Every row comes from one small tree of marks. The marks that hang from a mark follow it in brackets, in alphabetical order. Every link used is in the known rows. Which tree was each row made from?
Known rows
S{Z{N{L Q U}}}: [ 0.10  0.19  0.07  1.22 -0.48 -1.65  2.54  0.13 -0.77 -0.55  0.96  0.29
 -0.62  0.80  1.10 -0.58 -1.15 -0.53  1.08 -0.19 -0.13 -0.65  0.61 -1.31]
S{Z}: [-1.76 -0.82 -0.50 -2.29  0.21 -1.13  1.72 -0.58  0.70  2.35 -1.79  0.56
 -0.70  1.57  1.37 -0.36 -1.96 -1.57  0.67 -0.14 -2.84 -1.58  0.53  1.55]
W{N{L Q U}}: [ 0.98 -0.10 -0.13  1.20  0.74 -0.27 -1.90 -0.89 -0.86 -2.60  1.00  0.28
  0.53 -1.12 -0.91 -0.50  0.60  0.22 -1.25  0.64  0.83  0.01 -0.63  0.14]
N{B L Q W}: [ 1.01  0.99  0.02 -1.88  0.25 -0.58  1.82 -0.19  0.29 -2.83  0.64 -3.07
  2.46 -1.74 -1.60 -0.26  1.48 -0.02 -0.51 -1.17 -1.64  0.71  0.16 -0.84]
C{E N{Q}}: [-1.26 -0.91 -0.56 -0.25 -0.46  0.02 -1.41 -0.51  0.25  0.14 -1.27  1.23
  0.58  0.72  0.70  3.66 -0.71 -0.04 -3.30  0.82  0.01 -1.13 -0.02  1.11]
E{C Q{N{L}}}: [ 0.09 -2.07 -0.13  0.58  0.94 -0.13  1.75 -1.39 -1.65 -1.30 -1.72 -0.27
 -2.62  1.87 -2.47 -1.25  0.12 -0.63  3.49 -0.44 -2.99  0.39 -0.33  0.82]
W{N{B L}}: [-0.77 -0.09 -0.66 -1.04  0.19  0.45  0.39 -1.07 -0.69 -1.52 -0.07  0.42
  0.06 -2.34 -0.88 -0.42  0.67 -0.08 -0.64  0.26  0.24 -0.10 -1.05  0.90]
Z{N{Q U}}: [-0.12  0.19  0.72  1.79  0.69 -0.41 -0.18  0.18  1.11 -0.15 -0.04  0.53
 -0.88  0.53  2.17 -0.28 -0.27 -0.06 -0.56  1.32  2.86 -0.10  0.30 -1.83]
N{B L Q U W}: [ 2.12  1.25  0.31 -0.02  0.29 -1.21  0.80 -0.24 -0.89 -3.85  1.77 -3.59
  3.26 -2.16 -1.52 -0.36  1.84  0.70 -0.64 -0.94 -1.29  1.27  0.59 -1.24]
N{L U W}: [ 0.91  0.42 -0.80  1.40  0.68 -0.36  1.95 -0.36 -0.44 -1.20  2.01 -1.25
  1.22  1.61 -2.02 -0.36  1.18  0.56  0.13 -1.34 -0.67  0.22  0.42 -0.67]
W{N{B Q}}: [-0.33 -0.14  0.44 -2.26  0.46 -0.03 -3.13 -0.92  0.65 -1.54 -1.57 -0.24
  0.47 -3.30  0.68 -0.32  0.03 -0.52 -1.97  1.47  0.41 -0.01 -0.95  0.84]
B{N{L}}: [-0.14 -0.32 -0.42 -0.70  0.01  0.36 -0.17 -0.14  0.22  0.07  0.37  1.28
 -0.75  2.76 -0.23  0.98 -0.40 -0.41  0.75 -0.47 -0.06 -0.04 -0.56  1.05]
U{H{Z}}: [-0.74 -0.31  0.02 -1.61 -0.51  2.46  1.55  1.97  1.54  5.68 -1.12  0.27
 -0.14 -1.36  1.09 -0.85 -0.28 -0.25  1.27 -0.39  0.25 -0.93  0.17  0.99]
Q{N}: [ 0.87 -0.35  0.43 -0.05  1.05  1.03 -0.91 -0.14  1.61  1.12 -0.69 -0.72
 -0.63  1.86  1.42 -0.34 -0.08 -0.99 -0.23  0.16 -0.09 -0.60 -0.71  1.42]
C{N}: [-2.47  0.41 -0.55 -0.23  0.26  0.34 -0.52 -0.61  0.73  1.81 -1.03  3.37
 -1.22  1.69  0.73  0.88 -0.88 -0.45 -1.29  0.83  0.00 -1.00  0.03  1.19]
Q{N{B L U W}}: [ 3.47  1.05  0.40  1.58  0.12  0.12 -0.22  0.04 -1.07 -2.74  2.67 -3.78
  2.36 -0.47 -1.37 -0.65  1.96  0.69 -0.04 -1.52 -0.92  1.10 -0.35  0.03]
E{C{N}}: [-3.08 -0.89 -2.38 -0.51  0.51 -0.16 -1.05 -0.80 -1.89  1.62 -2.14  3.74
 -2.23  1.75 -0.12  0.05 -0.36  0.47  0.04  0.92 -0.68 -0.22 -0.84  0.98]
U{H}: [-0.58 -0.36 -0.22 -1.17  0.30  1.82  1.38  1.46  1.29  2.55 -0.41  0.44
 -0.35 -0.53  0.67 -0.72  0.73 -0.08  0.01 -0.35  2.37 -0.67 -0.30 -0.67]
N{B L U{H} W}: [ 2.02  0.97 -0.27  0.43 -0.59  0.91  2.13  1.70 -1.51 -1.36  2.95 -2.64
  2.60 -2.88 -2.09 -1.00  2.70  1.61  0.13 -2.03  1.58  1.06  0.08 -2.02]
Z{N{B U}}: [-0.73  0.40  0.57  1.39  0.20 -0.26  1.05 -0.06  0.11 -0.09 -0.02  0.19
 -0.56 -1.08  2.30 -0.31  0.19  0.29 -0.10  1.10  2.62  0.34  0.35 -1.54]
B{N{Q}}: [ 0.27 -0.33  0.67 -1.92  0.27 -0.13 -3.66 -0.01  1.55  0.04 -1.10  0.66
 -0.31  1.76  1.35  1.08 -1.01 -0.77 -0.53  0.74  0.06  0.06 -0.47  1.04]
W{N{U}}: [-0.46 -0.74 -0.32  1.02  0.94  0.08 -2.99 -1.07 -0.09  0.12 -0.20  1.57
 -0.78 -0.02  0.21 -0.44 -0.36  0.08 -1.33  1.27  1.34 -0.52 -0.64  1.06]
C{N{Q}}: [-1.58  0.73  0.04 -0.78  0.29 -0.13 -1.73 -0.45  1.00  0.45 -1.19  2.35
 -0.40  0.68  0.91  0.89 -0.76 -0.57 -1.92  1.11 -0.23 -0.65  0.10  0.78]
B{N{L Q W}}: [ 1.42  0.29 -0.09 -1.29 -0.25 -0.08 -1.90  0.19  0.73 -1.59  1.24 -0.58
  0.62  2.49 -1.84  0.92  0.12 -0.04 -0.09 -1.26 -0.71  0.51 -0.66  0.25]

Write each row's tree
[ 0.15  0.16 -0.01 -1.62  0.27  0.03 -0.81 -0.90 -0.37 -2.86 -0.24 -0.56
  0.94 -3.38 -0.67 -0.41  0.79 -0.22 -1.26  0.52  0.05  0.24 -0.97  0.42] | W{N{B L Q}}
[-0.37  0.35 -0.02  0.13 -1.11 -1.63  0.91  0.16 -0.53  0.63  0.74 -0.53
 -0.24  0.02  0.75 -0.65 -1.10 -0.01  0.45 -0.49 -0.37 -0.16  0.61 -0.97] | S{Z{N{B U W}}}
[ 2.62  0.29  0.59  0.54 -0.66  0.96 -2.33  2.01 -0.95 -1.17  2.42 -0.28
  1.13 -0.47 -0.26  0.28  1.12  1.00  0.23 -0.77  2.69  0.90 -0.47 -1.02] | B{N{L Q U{H}}}
[ 0.40  0.54  0.24  2.46  0.48 -0.40  2.10  0.14  0.10 -1.48  1.22  0.21
 -0.42  0.50  0.85 -0.37  0.48  0.18  0.21  0.39  2.48  0.16  0.32 -2.31] | Z{N{L Q U}}
[-0.89  0.47  0.72  0.94 -0.72  0.25  1.20  0.47  0.40  3.03 -0.73  0.08
 -0.36 -1.90  2.71 -0.43 -0.88  0.17  1.17  1.06  0.50  0.12  0.89  0.07] | H{Z{N{B U}}}
[-1.77  0.09 -0.45  0.70 -0.51  1.35  4.49  0.61  1.25  3.94 -0.45  1.62
 -1.90  1.12  0.94 -0.41 -1.00 -0.61  2.22 -0.20  0.19 -0.95  0.30  0.22] | H{Z{N{L}}}
[ 1.36 -0.13  0.96 -0.07  0.32 -0.75 -4.76 -0.04  0.33 -0.93  0.02  0.13
  0.48  1.34  1.42  1.02 -0.69 -0.06 -0.69  0.96  0.44  0.60  0.02  0.63] | B{N{Q U}}
[-0.83  0.37  0.18  0.19 -0.43  0.88  3.32  0.74  1.52  2.62 -0.59  0.62
 -1.06  0.07  1.12 -0.35 -0.89 -0.72  1.59  0.08  0.01 -0.59  0.35 -0.22] | H{Z{N{L Q}}}
[-3.72 -1.62 -0.69 -0.29  0.42 -0.90 -0.17 -1.88 -1.53  0.73 -3.46  4.13
 -3.73  1.80 -1.83  0.03 -1.50 -0.35  1.66  1.15 -2.55 -0.21  0.46  1.08] | E{C{N} Q}
[ 0.50  0.62 -0.02  0.51  0.57 -0.73  2.58 -0.58 -1.41 -2.19  0.92 -1.74
  1.90 -1.85  0.15 -0.28  1.33  0.36  0.25 -0.21 -0.62  0.75  0.71 -0.39] | N{B L U}
[-3.01 -1.33 -1.00 -0.38  0.09 -0.93 -0.73 -1.62 -1.27  0.44 -2.38  3.33
 -3.20  2.53 -3.68 -0.04 -1.09  0.09  1.37  0.10 -2.96  0.02  0.34  0.69] | E{C{N{W}} Q}
[-0.58  0.14  0.75 -0.61 -1.08  2.48  1.12  2.73  2.29  5.06 -0.88  0.92
 -1.25 -1.67  2.10 -0.91 -0.61 -0.13  1.07  0.29  2.95 -0.72 -0.06 -0.97] | U{H{Z{N{Q}}}}
[-2.17 -0.56 -1.77 -1.06  0.60 -0.61 -2.26 -0.64 -1.63  0.27 -2.27  2.74
 -1.35  0.69  0.11  0.08 -0.24  0.34 -0.55  1.26 -0.85  0.10 -0.73  0.53] | E{C{N{Q}}}
[ 0.51  1.75  0.48  0.11 -0.42 -1.09 -3.32 -0.35 -0.66 -2.08  0.81 -0.32
  2.11 -1.66 -0.54  0.68  0.55  0.86 -2.43  0.36 -0.70  0.87  0.53 -0.15] | C{N{B Q U W}}
[ 1.82  0.47  0.55 -1.00  0.24  0.75 -1.50  0.03  1.15 -0.39  0.21 -2.96
  1.08 -0.03 -0.10 -0.40  0.86 -0.28 -0.67 -0.81 -0.91  0.34 -0.77  0.90] | Q{N{B W}}
[ 2.37  0.79  0.12 -0.32  0.04  0.78  0.84  0.08  0.11 -1.75  1.56 -3.25
  1.56 -0.06 -1.42 -0.52  1.58 -0.02  0.07 -1.74 -1.23  0.64 -0.81  0.44] | Q{N{B L W}}
[ 1.23  0.90 -0.33  0.49  0.28 -0.75  1.98 -0.38 -1.19 -2.50  1.94 -2.59
  2.41 -1.10 -1.69 -0.39  1.70  0.81 -0.03 -1.24 -1.04  0.96  0.53 -0.79] | N{B L U W}
[-0.32 -0.15 -0.43 -1.24 -1.26 -0.30 -1.94 -0.33 -0.23 -1.40 -0.35 -1.01
  2.26 -1.21 -0.85  3.58  0.20  0.64 -3.75 -0.11 -0.80 -0.19 -0.07  0.60] | C{E N{B Q W}}
[ 1.20 -2.46  1.18  0.63 -0.18  0.45 -0.29 -1.04  1.54 -0.40 -0.98 -2.31
 -0.64  2.66 -2.41  2.30 -0.84 -0.79 -0.32 -0.95 -2.12 -0.84  0.26  1.47] | C{E{Q{N{W}}}}
[ 1.42  0.91  0.63  0.04  0.58 -1.17  1.39 -0.46 -1.13 -3.57  0.74 -2.75
  2.78 -2.86  0.37 -0.26  1.46  0.27 -0.35  0.09 -0.85  0.99  0.75 -0.88] | N{B L Q U}
[-1.04  0.40 -0.72  0.67 -0.79  1.29  3.92  0.83  1.44  3.70  0.58  0.78
 -1.37  1.90 -0.94 -0.49 -0.59 -0.16  1.87 -1.26 -0.20 -0.68  0.13 -0.19] | H{Z{N{L W}}}
[ 0.91 -0.06  0.33 -1.95 -0.05 -0.13 -4.25  0.21  1.77 -0.26 -0.10 -0.22
  0.19  2.48 -0.50  0.99 -0.64 -0.38 -0.84 -0.31 -0.31  0.27 -0.56  0.70] | B{N{Q W}}
[-0.14  0.71 -0.11  0.12 -0.73  0.84  2.73  0.93  1.71  2.31  0.39 -0.24
 -0.52  0.81 -0.68 -0.48 -0.47 -0.24  1.28 -0.96 -0.40 -0.39  0.23 -0.62] | H{Z{N{L Q W}}}
[ 1.13  0.43  0.21  0.92  1.06 -0.83  1.30 -0.44 -0.39 -2.25  0.86 -1.41
  1.55 -0.22  0.05 -0.21  0.93  0.02 -0.20 -0.02 -0.48  0.29  0.63 -0.70] | N{L Q U}
[-1.36 -0.43 -0.11  1.09 -0.34 -1.27  1.47 -0.01  0.02  2.17 -0.22  1.64
 -1.90  1.94  2.28 -0.53 -2.05 -0.68  0.90  0.46  0.40 -1.17  0.63 -0.43] | S{Z{N{U}}}
[ 1.94  0.52  0.25  0.87  0.26  0.80  1.42  1.61 -0.69 -1.14  1.88 -1.43
  1.81 -1.97 -0.38 -0.88  1.91  0.80  0.01 -0.78  2.20  0.38  0.18 -1.92] | N{L Q U{H}}
[-0.11 -1.87  0.79 -1.03  0.71 -0.53 -0.56 -1.44 -1.36 -1.27 -3.17 -1.32
 -1.94 -0.75 -0.78 -1.17 -0.12 -0.65  2.59  0.62 -2.99  0.89 -0.20  1.18] | E{C Q{N{B}}}
[-1.46 -0.21  0.12 -0.04 -1.14  2.88  2.35  2.58  1.98  6.48 -0.70  1.91
 -2.17 -0.63  1.87 -0.94 -0.71 -0.03  1.64 -0.05  3.15 -1.06 -0.16 -0.52] | U{H{Z{N}}}
[-2.84 -1.99  0.51  0.42 -0.58 -0.24  0.67 -1.71  0.36  0.54 -2.41  2.64
 -1.77  1.77 -1.21  3.62 -1.96 -0.74 -1.09  0.78 -1.65 -1.42  1.19  1.71] | C{E{Q} N}
[ 0.88  0.25 -0.12  0.94 -0.68  1.82  2.80  2.01 -0.69  3.32  1.33 -0.53
  1.14 -1.81 -0.16 -1.00  0.78  0.81  1.86 -1.12  0.26 -0.14  0.63  0.16] | N{L U{H{Z}}}
[-0.15 -0.24  0.09  0.12  0.44 -0.22 -2.94 -1.11 -0.80 -1.15 -0.29  0.25
  0.40 -2.71  0.52 -0.44  0.21  0.37 -1.55  1.38  0.96  0.21 -0.55  0.94] | W{N{B U}}
[-0.50 -0.12  0.51  0.57 -0.27 -1.70  0.26  0.11  0.32  0.77 -0.34  0.66
 -1.03  0.84  2.51 -0.51 -1.91 -0.78  0.32  0.79  0.21 -0.86  0.71 -0.88] | S{Z{N{Q U}}}
[-1.37  0.27 -1.74 -1.31 -0.08 -0.91  0.07 -0.64 -3.41 -2.37 -1.05  1.05
  0.26 -1.98 -0.89 -0.04  1.05  0.82  0.03  0.38 -1.63  1.05 -0.65  0.00] | E{C{N{B L Q}}}
[ 0.95 -0.09 -0.09  1.16  0.07 -0.28 -1.22 -0.16 -0.95 -0.90  1.55  0.80
  0.07  2.35 -0.16  0.84 -0.03  0.30  0.66 -0.32  0.28  0.48 -0.09  0.65] | B{N{L U}}
[ 1.27  0.43  0.26  0.24  0.33 -0.61 -1.87 -0.96 -1.54 -3.82  0.88 -1.08
  1.70 -3.75 -0.57 -0.50  1.11  0.47 -1.39  0.72  0.36  0.74 -0.50  0.02] | W{N{B L Q U}}
[ 1.12 -0.27  0.61 -0.02 -1.43  1.93 -3.27  2.34  0.09  4.65  0.53  1.00
  0.01 -0.21  1.28  0.21 -0.81  0.75  1.40 -0.20  1.15  0.19 -0.02  1.52] | B{N{U{H{Z}}}}
[ 1.12  0.85 -0.07  2.45  0.16 -0.33  1.53  0.36  0.32 -1.76  2.24 -0.67
  0.10  1.26 -1.07 -0.46  0.88  0.61 -0.12 -0.70  2.04  0.38  0.16 -2.70] | Z{N{L Q U W}}
[-0.53  0.27  0.07 -0.12  0.32  0.24  0.29  0.38  2.50  0.55 -0.22  0.17
 -1.17  1.70  0.23 -0.24 -0.24 -0.38 -0.72  0.04  2.09 -0.39 -0.28 -1.87] | Z{N{Q W}}
[ 1.17 -0.16  0.00  0.43 -0.05 -0.34 -4.11  0.02  0.33  0.17  1.19  0.24
  0.12  3.14 -0.65  0.85 -0.44  0.50 -0.34 -0.41  0.25  0.53 -0.20  0.66] | B{N{U W}}
[-0.20  0.36  0.95 -0.41 -0.77 -2.04  0.25  0.08 -0.43 -0.50 -0.47 -0.69
  0.12 -1.76  2.81 -0.55 -1.36 -0.57  0.17  0.85 -0.21 -0.11  0.79 -1.03] | S{Z{N{B Q U}}}
